Each row was made from one small tree. The marks that hang from a mark follow it in brackets, in the order of their numbers. Every link used is in the known rows. Write each row's tree.
Known rows
J_768(J_4(J_9(J_555) J_36(J_705) J_247)): [-2.031 -0.296  0.008  1.158  0.101  0.908 -0.838 -0.604 -2.992  1.379
  2.521 -0.642 -0.287 -3.263 -0.449  1.560  4.396 -0.547 -0.747 -3.322
 -0.579 -2.317]
J_36(J_705): [ 0.791 -0.126  1.634  1.609  0.774  0.271 -1.653 -1.020 -1.900  0.305
  0.771 -0.798 -2.605 -1.796 -1.144  1.046  3.648 -0.783 -0.514 -0.899
  1.181 -0.433]
J_555(J_9 J_36): [ 0.987 -1.058  1.598  2.430  1.339  2.318 -2.632  0.316 -1.194  0.251
 -1.122 -0.586 -1.570  0.943 -0.764  1.330  2.869  0.220 -1.032 -0.304
  2.734 -0.957]
J_247(J_4(J_9)): [-0.298 -0.109  1.157  1.201  2.114  2.127 -1.215 -0.561 -1.950  0.579
  0.575 -1.464 -0.020 -1.052  0.315  0.975  3.663 -0.352 -0.532 -2.891
  0.134 -0.964]
J_4(J_9(J_555 J_705) J_36): [-0.479 -1.395 -0.804  0.105  0.521  1.814  0.636 -1.372 -2.346  0.343
  0.787  0.820  0.628 -0.752  0.069  1.972  3.276  0.317  0.836 -2.373
  2.469 -3.128]
J_768(J_4(J_36 J_247)): [-1.704 -0.403  0.322  0.425  0.166  2.218 -0.427  2.026 -1.072  1.445
  0.785  0.184 -1.379 -1.492 -0.836 -0.431  3.825 -0.644 -2.167 -1.760
 -0.543 -1.568]
J_209(J_4(J_9(J_705) J_36)): [-0.991 -0.872 -1.336  0.122  0.820  1.568 -0.661  0.121 -2.146 -0.331
 -0.630  0.637 -0.021  0.245  0.410  0.829  2.403 -0.590 -0.886 -3.450
  1.523 -1.733]
J_36(J_705(J_9(J_4(J_247) J_555))): [-0.722  0.025  0.234  2.003 -0.228  2.524 -1.516 -2.285 -3.376  0.898
  2.242 -2.091 -1.167 -1.277 -0.751  2.737  5.261  1.105 -1.170 -1.040
 -0.904 -1.209]
J_9(J_4): [ 0.009  0.003  0.747  1.058  1.064  2.365 -1.110  0.026 -1.515  1.214
  0.614 -0.830 -0.228  0.289 -0.342  1.771  4.818  0.224 -1.268  0.193
  0.370 -1.011]
J_457(J_36): [-0.509 -1.111  0.519  0.684  1.289  1.155 -0.694  0.694 -0.556  0.965
 -1.166 -0.153 -1.901 -1.019 -0.774 -0.058  3.270  0.026 -0.937 -1.376
  1.202 -1.087]
J_9(J_4(J_36 J_247) J_705): [-1.830 -0.676 -0.793 -0.569 -1.243  2.899 -0.316  1.655 -1.578  0.224
 -0.028  0.083 -0.611 -0.380 -0.615  1.268  4.718 -0.446 -1.831 -1.643
 -0.356 -2.684]
J_457(J_9(J_4(J_247) J_555) J_36(J_705)): [-2.173  0.512 -1.023  0.348  0.141  0.981 -0.863 -0.227 -2.306  1.142
  0.716 -2.582 -0.117 -2.648 -0.003  2.884  5.978  0.200 -0.617 -2.836
 -1.769 -1.077]
J_457(J_36(J_705)): [-0.234 -0.725  1.042  1.256  0.723 -0.123 -1.521 -0.136 -1.153  0.665
 -0.520 -0.681 -2.666 -2.809 -1.234  0.195  3.507 -0.836 -0.752 -1.915
  0.967 -1.045]
J_9(J_4(J_36 J_247)): [-2.741 -0.512 -0.667  0.716 -0.413  2.863 -0.777  1.829 -1.457  0.750
  0.262 -0.262 -0.859 -0.608 -0.949  0.955  4.354  0.009 -2.510 -1.546
 -1.465 -1.724]
J_4(J_9 J_36(J_705) J_247): [-2.676 -0.774 -0.003  1.552 -0.279  1.014 -2.046  0.091 -2.615 -0.334
  0.508 -0.392 -1.915 -2.546 -0.753  0.351  3.525 -0.849 -1.118 -4.111
 -0.488 -2.073]
J_4(J_9(J_555 J_705) J_247): [-0.765 -0.556 -0.208 -0.528 -0.209  2.047 -0.092 -1.302 -2.885 -0.071
  0.119 -0.568 -0.575 -0.335  0.631  2.757  4.285  1.008  0.274 -2.098
  1.514 -2.473]
J_209(J_4(J_9(J_555 J_705))): [ 0.267 -0.211 -0.859 -0.262  1.189  1.290 -0.158 -1.997 -2.760  0.153
  0.131 -0.371  0.408  0.603  1.086  3.044  3.082  0.707 -0.194 -1.936
  2.208 -1.069]
J_768(J_4): [ 1.075  0.115  1.674  0.770  1.765  1.691 -0.665  0.156 -1.313  1.865
  1.007 -0.294 -0.886 -0.465 -0.280  0.519  4.151 -0.493 -0.933 -0.087
  1.166 -0.796]
J_555(J_9(J_4 J_705)): [ 1.082 -1.268  0.676  0.812  0.446  3.030 -1.499 -0.546 -2.614  0.369
  0.561 -0.698 -0.355  1.272  0.028  2.005  5.224  0.607 -0.562 -0.194
  2.254 -2.259]
J_209(J_4(J_9 J_36 J_247)): [-3.362 -0.518 -1.637  0.837  0.429  1.930 -1.276  1.264 -2.216 -0.262
 -0.684 -0.082 -1.089 -0.149  0.068  0.363  2.359 -0.025 -2.616 -4.134
 -0.937 -0.904]
J_247(J_4(J_36)): [-0.863 -0.399  0.610  1.062  1.299  2.007 -0.135  0.911 -0.711  0.849
  0.874 -0.303 -1.029 -2.093 -1.214 -0.218  2.562 -1.020 -1.515 -2.495
 -0.390 -0.896]

Which tree is each row?
[-1.371 -0.727 -0.572 -0.708 -0.198  2.346  0.482 -0.006 -2.533  1.207
  1.370  0.429  0.848 -1.400  0.433  1.605  4.280 -0.122 -0.268 -2.872
  0.785 -3.453]	J_768(J_4(J_9(J_555 J_705) J_36 J_247))
[-2.646 -0.683 -0.527  1.430 -0.350  0.871 -0.934 -1.075 -2.940  0.146
  1.352 -0.589 -1.201 -2.928 -0.769  1.818  3.556  0.176 -0.503 -3.590
 -0.247 -2.141]	J_4(J_9(J_555) J_36(J_705) J_247)
[-0.982  0.190  0.764  1.658  0.026  0.771 -2.341 -0.931 -2.564  0.249
 -0.389 -1.627 -1.071 -1.941 -0.394  3.569  3.724 -0.299 -0.560 -2.345
  0.639 -1.417]	J_4(J_9(J_555(J_36(J_705))) J_247)
[ 0.941  0.580 -0.653 -0.589  0.894  2.326  0.631 -1.491 -2.537  0.956
  1.299 -1.420  1.727  0.441  0.986  3.912  5.923  0.535  1.095 -0.550
  1.220 -1.483]	J_457(J_9(J_4 J_555 J_705))
[ 0.849  0.948  0.420  0.993  1.790  1.477 -0.516 -0.637 -1.123  1.034
 -0.300 -1.424  0.517  0.069  0.209  3.316  3.552  0.098  0.557 -0.731
  1.692 -0.227]	J_457(J_9(J_555(J_36)))
[ 1.236  0.233  1.456  3.084  0.735  2.227 -3.398 -1.025 -2.115  0.799
  0.134 -1.784 -0.501 -0.531 -0.982  2.363  4.537 -0.827 -0.993 -0.376
  0.683 -1.268]	J_555(J_36(J_705(J_9(J_4))))
[-2.855 -0.993 -1.041  0.848  0.169  2.076 -0.037 -0.371 -2.369  0.399
  0.702 -0.051 -0.424 -1.184 -0.307  1.511  3.187  1.079 -0.791 -3.188
 -0.020 -2.179]	J_4(J_9(J_555) J_36 J_247)
[ 0.237  0.211  0.742 -0.467  0.124  2.261 -0.928  0.157 -1.972  1.237
 -0.373 -0.636  0.943 -0.388  0.805  3.497  4.629 -0.511 -0.254 -1.444
  1.714 -2.768]	J_768(J_4(J_9(J_555(J_36) J_705) J_247))
[-0.689 -0.856 -0.342 -0.067  0.855  2.162  0.799 -1.051 -2.009  0.515
  1.385 -0.185  1.182 -1.932  0.007  1.874  3.149 -0.398  0.406 -3.537
  1.000 -2.735]	J_247(J_4(J_9(J_555 J_705) J_36))
[ 1.228  1.030 -0.204 -0.126  0.829  2.211 -0.341 -0.545 -1.593  1.018
 -0.251 -1.566  2.287  0.748  0.752  4.810  5.386 -0.339  0.681 -0.210
  1.710 -1.653]	J_457(J_9(J_4 J_555(J_36) J_705))
[-0.872  0.273 -0.956 -0.354 -0.081  1.767 -1.303 -0.021 -2.089 -0.256
 -1.941 -0.919 -0.030  0.630  0.765  3.914  2.844  0.133 -1.362 -2.444
  1.303 -1.132]	J_209(J_4(J_9(J_555(J_36) J_705) J_247))
[-1.135 -0.047  0.920  0.577  0.980  2.353 -1.549  0.514 -2.419  1.143
  0.595 -0.842 -0.469 -0.434  0.680  0.709  4.887 -0.051 -1.211 -2.152
 -0.033 -1.690]	J_768(J_4(J_9 J_247))
[-0.767  1.676  0.107  1.076  0.091  1.354 -1.888 -0.173 -2.107  0.899
  0.231 -2.815  0.377 -1.384 -0.116  4.648  5.625 -0.603 -0.690 -1.536
 -1.093 -0.571]	J_457(J_9(J_4(J_247) J_555(J_36(J_705))))
[-0.748 -0.265 -0.225  1.555  0.111  0.935 -0.336 -1.072 -1.988  1.537
  2.482 -0.555 -0.035 -2.616 -1.476  2.705  4.364 -0.295 -0.831 -0.738
 -0.110 -1.646]	J_9(J_4(J_36(J_705)) J_555)
[-0.684  0.800  0.625  1.346 -0.674  1.338 -2.009  0.038 -1.794  0.990
  0.166 -2.028 -0.725 -1.759 -1.204  4.326  4.749 -0.488 -1.670 -0.295
 -0.606 -0.969]	J_9(J_4(J_247) J_555(J_36(J_705)))
[-0.709 -1.007 -0.277  2.279  0.968  3.596 -0.979 -0.382 -1.965  1.052
  1.202 -0.051  0.098  0.283 -0.801  0.342  4.153  0.470 -1.252 -1.173
  0.073 -2.077]	J_705(J_9(J_4(J_36)))
[-2.178 -0.736 -1.210  1.676 -0.150  3.742 -0.105 -0.685 -2.439  1.133
  1.771 -0.680  0.035 -0.354 -0.836  1.636  4.157  1.572 -1.648 -1.575
 -1.116 -2.136]	J_705(J_9(J_4(J_36 J_247) J_555))
[-0.975  0.125 -1.081  0.204  1.733  1.871  0.190 -0.356 -1.560  1.824
  0.557 -1.588  1.534 -0.692  0.518  2.692  5.459  0.957 -0.013 -1.533
 -0.084 -1.188]	J_457(J_9(J_4 J_555) J_36)
[-1.354  0.805 -0.248  1.515  0.299  0.423 -2.642 -0.549 -2.503  0.096
 -0.802 -1.892 -1.043 -1.250 -0.009  3.825  2.736 -0.403 -1.868 -2.908
 -0.050 -0.048]	J_209(J_4(J_9(J_555(J_36(J_705))) J_247))
[ 0.264 -1.060  0.478  2.191  1.129  0.937 -1.090 -2.644 -2.118  1.069
  0.906 -1.109 -1.827 -2.483 -1.245  0.990  3.256  0.746  0.019 -1.903
  1.287 -1.458]	J_457(J_36(J_705(J_9(J_555))))
[ 1.287 -0.377  0.678 -0.291  1.240  1.891  0.172 -1.853 -2.640  1.589
  1.688 -0.199  1.289 -0.380  1.026  2.549  4.799  0.093  1.068 -1.051
  2.632 -2.707]	J_768(J_4(J_9(J_555 J_705)))
[-1.692 -0.652 -1.174 -0.696 -1.233  2.689  0.743  0.506 -1.893  0.795
  0.911 -0.031  0.129 -0.853 -0.600  2.743  4.578  0.458 -1.251 -1.136
 -0.112 -2.695]	J_9(J_4(J_36 J_247) J_555 J_705)
[-0.289 -0.015 -1.496 -0.390  0.544  2.373  1.082 -0.749 -2.113  0.864
  1.440 -0.388  2.052 -0.247  0.486  3.048  5.192  0.144  0.743 -1.494
  0.858 -2.266]	J_457(J_9(J_4(J_36) J_555 J_705))
